Known rows, with every step that occurs:
leke -> memi -> goze -> ladade -> sinin: [ 34.5  32.7   3.5   0.7  -2.0  -7.0   1.3 -52.3  25.9 -25.3 -14.6 -13.3
   0.9  -6.5 -25.9   4.6   3.9]
sinin -> sonif -> goze: [ 15.5  26.7 -13.8 -12.6  -4.9  11.2 -16.1 -46.3  11.5 -36.4 -16.6 -32.3
 -15.6 -24.0 -57.3   6.6   6.3]
leke -> memi -> goze -> moze -> sinin: [  4.5  26.4 -12.3   1.7   0.8   7.3 -25.4 -51.6  32.8 -38.0 -23.3 -14.4
 -19.8 -15.8 -17.9  13.9   8.3]
memi -> leke: [ 23.8  37.9   4.3 -10.4   3.1   9.2  -6.8 -43.1  17.7  -1.3   1.8 -23.7
 -17.3  -6.3 -41.9  -7.9  15.0]
memi -> goze: [ 22.2  30.4   1.5  -4.4  -4.7   3.6  -4.9 -47.2  29.0 -13.2 -11.1 -16.7
 -13.2 -18.3 -33.9  -1.7   0.8]
memi -> goze -> sonif: [ 21.8  34.9  -5.4  -8.3   2.9 -10.3 -10.1 -44.1  26.2 -12.0  -6.6 -22.6
 -36.5 -11.9 -26.8  -3.5 -20.4]
ladade -> sinin -> sonif -> goze -> memi -> leke: [ 24.7  52.7  -4.3 -21.9   7.9 -10.7 -12.5 -47.7   9.9  17.7 -13.4 -20.2
  -4.1 -23.1 -63.0  17.3  21.0]
moze -> sinin -> ladade -> goze: [  8.7  30.9   2.5   3.0  -4.5  18.1  -9.1 -49.0   8.9 -35.7  12.8 -16.2
  16.1 -24.1 -26.9 -18.2  21.5]
sonif -> goze: [ 12.0  27.7  -4.2 -11.8  -9.9   7.5 -14.0 -42.9  23.8 -14.7  -5.0 -21.3
 -26.1 -17.5 -41.8  -3.2   2.0]
ladade -> sinin -> sonif: [ 31.8  33.3  -6.5  -4.2  15.0 -12.1  -7.7 -41.2   9.0 -21.3 -20.7 -15.9
   0.8 -15.5 -49.9  -5.9   8.1]
sinin -> ladade -> goze -> memi: [ 14.9  48.3  17.7   3.4 -13.7   2.4   1.8 -42.0   3.8  -3.9  10.2 -14.5
  -0.5 -25.9 -24.1 -19.0   6.6]
moze -> sinin -> ladade: [ 10.3  27.1   0.9 -11.6  -8.4  23.0 -13.2 -47.0  17.8 -52.3   0.3 -18.0
 -12.7 -18.9 -20.8  -1.4  15.5]
moze -> sinin: [ 11.0  28.8  -1.7  -8.3  -3.1  11.6 -10.6 -39.2  20.3 -25.4  -3.2 -16.9
 -15.3 -12.8 -27.4  -5.2  11.8]
leke -> memi -> goze -> moze: [ 13.4  28.7  -6.8   4.6   1.3  -0.3 -20.4 -49.2  29.7 -27.7 -27.4 -17.1
 -27.3 -13.5 -22.4   6.0  -2.6]
ladade -> sinin: [ 28.8  35.0   3.7  -4.7  10.9 -13.8  -7.7 -37.6  21.8  -1.5  -9.0  -6.1
  -9.4  -9.8 -33.6 -15.1   2.3]
goze -> ladade -> sinin: [ 27.4  33.0   6.7  -8.1   2.0 -15.9   5.1 -38.9  22.7   2.2  -2.5 -21.3
   2.0  -3.7 -30.2 -19.8   0.3]
sonif -> goze -> moze: [ -2.4  26.6 -13.0 -11.9  -0.2  -4.4 -25.5 -40.9  32.5   3.9 -15.5 -25.3
 -29.9 -17.0 -35.8  -8.7  -4.8]
ladade -> sinin -> sonif -> goze -> moze: [  9.8  28.0 -23.1 -11.1  19.4 -20.4 -28.4 -44.5  21.5  -3.1 -28.9 -23.0
  -4.7 -21.5 -54.0  -1.2   4.5]
memi -> goze -> ladade -> sinin -> sonif: [ 32.8  28.9  -6.1  -7.5   5.6 -16.1   5.1 -51.7  20.7 -12.4 -20.4 -29.9
  21.0 -16.2 -48.5   3.6   6.7]
leke -> memi -> goze: [ 27.9  32.0   1.7   3.5  -7.8  11.2  -9.6 -50.2  21.7 -46.0 -17.7 -12.6
 -23.4 -14.3 -27.5   9.8   3.6]

Rows:
[ -0.3  23.9 -19.3  -7.2  10.2   3.1 -22.1 -41.5  15.8 -28.1 -23.7 -32.7
  -8.4 -18.6 -38.9   0.5  10.1] => goze -> moze -> sinin -> sonif
[ 13.5  24.0 -10.9 -15.8 -15.0   8.8  -3.7 -47.2  12.3 -30.2  -9.4 -47.9
  -3.1 -17.3 -55.4   3.7   3.9] => sinin -> sonif -> goze -> ladade
[ 18.2  33.0   7.7   7.1  -3.7  10.1  -3.6 -46.4   7.2 -25.0   9.2 -18.2
   8.4 -21.3 -31.3 -25.9  10.9] => sinin -> ladade -> goze
[  1.3  24.6 -22.2 -10.8   3.9  -2.1 -26.8 -44.6  19.2 -15.8 -25.6 -36.3
 -17.9 -22.8 -53.0   2.1   0.3] => sinin -> sonif -> goze -> moze
[ 13.1  50.8   6.0 -21.7 -10.8   3.4  -8.7 -43.7  20.6  23.0   1.9 -22.4
 -27.6 -17.7 -45.5   9.2  12.9] => sonif -> goze -> memi -> leke
[  3.2  39.2  -8.2 -20.0 -14.6  10.1 -13.9 -44.1  10.2 -23.7 -14.3 -26.3
 -15.9 -31.4 -47.7  23.2  13.6] => moze -> sinin -> sonif -> goze -> memi
[ 19.6  29.9  -2.0 -16.6  -3.2 -13.2  -4.0 -43.7  28.0   4.3  -2.8 -23.1
  -0.3 -10.2 -39.8 -10.5   1.4] => sonif -> goze -> ladade -> sinin
[ 13.9  26.6 -10.8  -7.9   1.2  15.6 -11.5 -43.5   8.0 -45.8 -14.0 -27.5
  -3.6 -19.3 -44.8   6.3  17.0] => moze -> sinin -> sonif
[ 31.1  30.3  -3.4  -8.0   6.9 -11.9   3.6 -42.4  10.4 -14.1 -14.9 -31.8
  12.8  -8.9 -46.2  -8.5   5.1] => goze -> ladade -> sinin -> sonif
[-11.9  24.6 -17.9 -15.7   0.0   3.3 -30.0 -42.7  33.2  -5.7 -10.6 -23.6
 -22.0 -19.3 -32.1  -0.6   6.4] => sonif -> goze -> moze -> sinin
[  5.0  32.7  -2.5  10.1  10.2 -12.5 -13.0 -38.0  17.4  18.4  -1.9 -20.7
   0.9 -14.5 -32.1 -34.4   0.2] => ladade -> goze -> moze
[ 11.0  26.5  -1.3 -15.4 -18.7   6.8  -2.3 -44.0  24.3  -8.4   1.6 -35.6
 -13.4 -11.9 -38.3  -6.1  -0.4] => sonif -> goze -> ladade
[ -0.8  27.5 -16.2   7.0  15.2  -0.6 -18.6 -43.5   6.2  -9.0 -10.8 -29.8
  20.4 -22.6 -44.5 -16.3  15.9] => ladade -> goze -> moze -> sinin -> sonif
[ 26.8  28.3   4.3   0.8 -16.9  10.1   2.0 -52.0  22.4 -40.7 -10.6 -26.5
 -12.2  -8.6 -24.1   6.9   0.8] => leke -> memi -> goze -> ladade
[  6.6  45.8  -8.7 -25.4  -7.3  16.3 -16.0 -49.8   9.3  -5.2  -7.7 -30.7
  -9.7 -26.8 -56.8  29.0  29.3] => moze -> sinin -> sonif -> goze -> memi -> leke
[  8.2  34.0  -3.6  -0.9   4.2   3.2 -14.9 -45.9   4.8 -31.5  17.7 -21.0
  -7.7 -18.5 -20.5 -22.1   0.9] => moze -> sinin -> ladade -> goze -> sonif
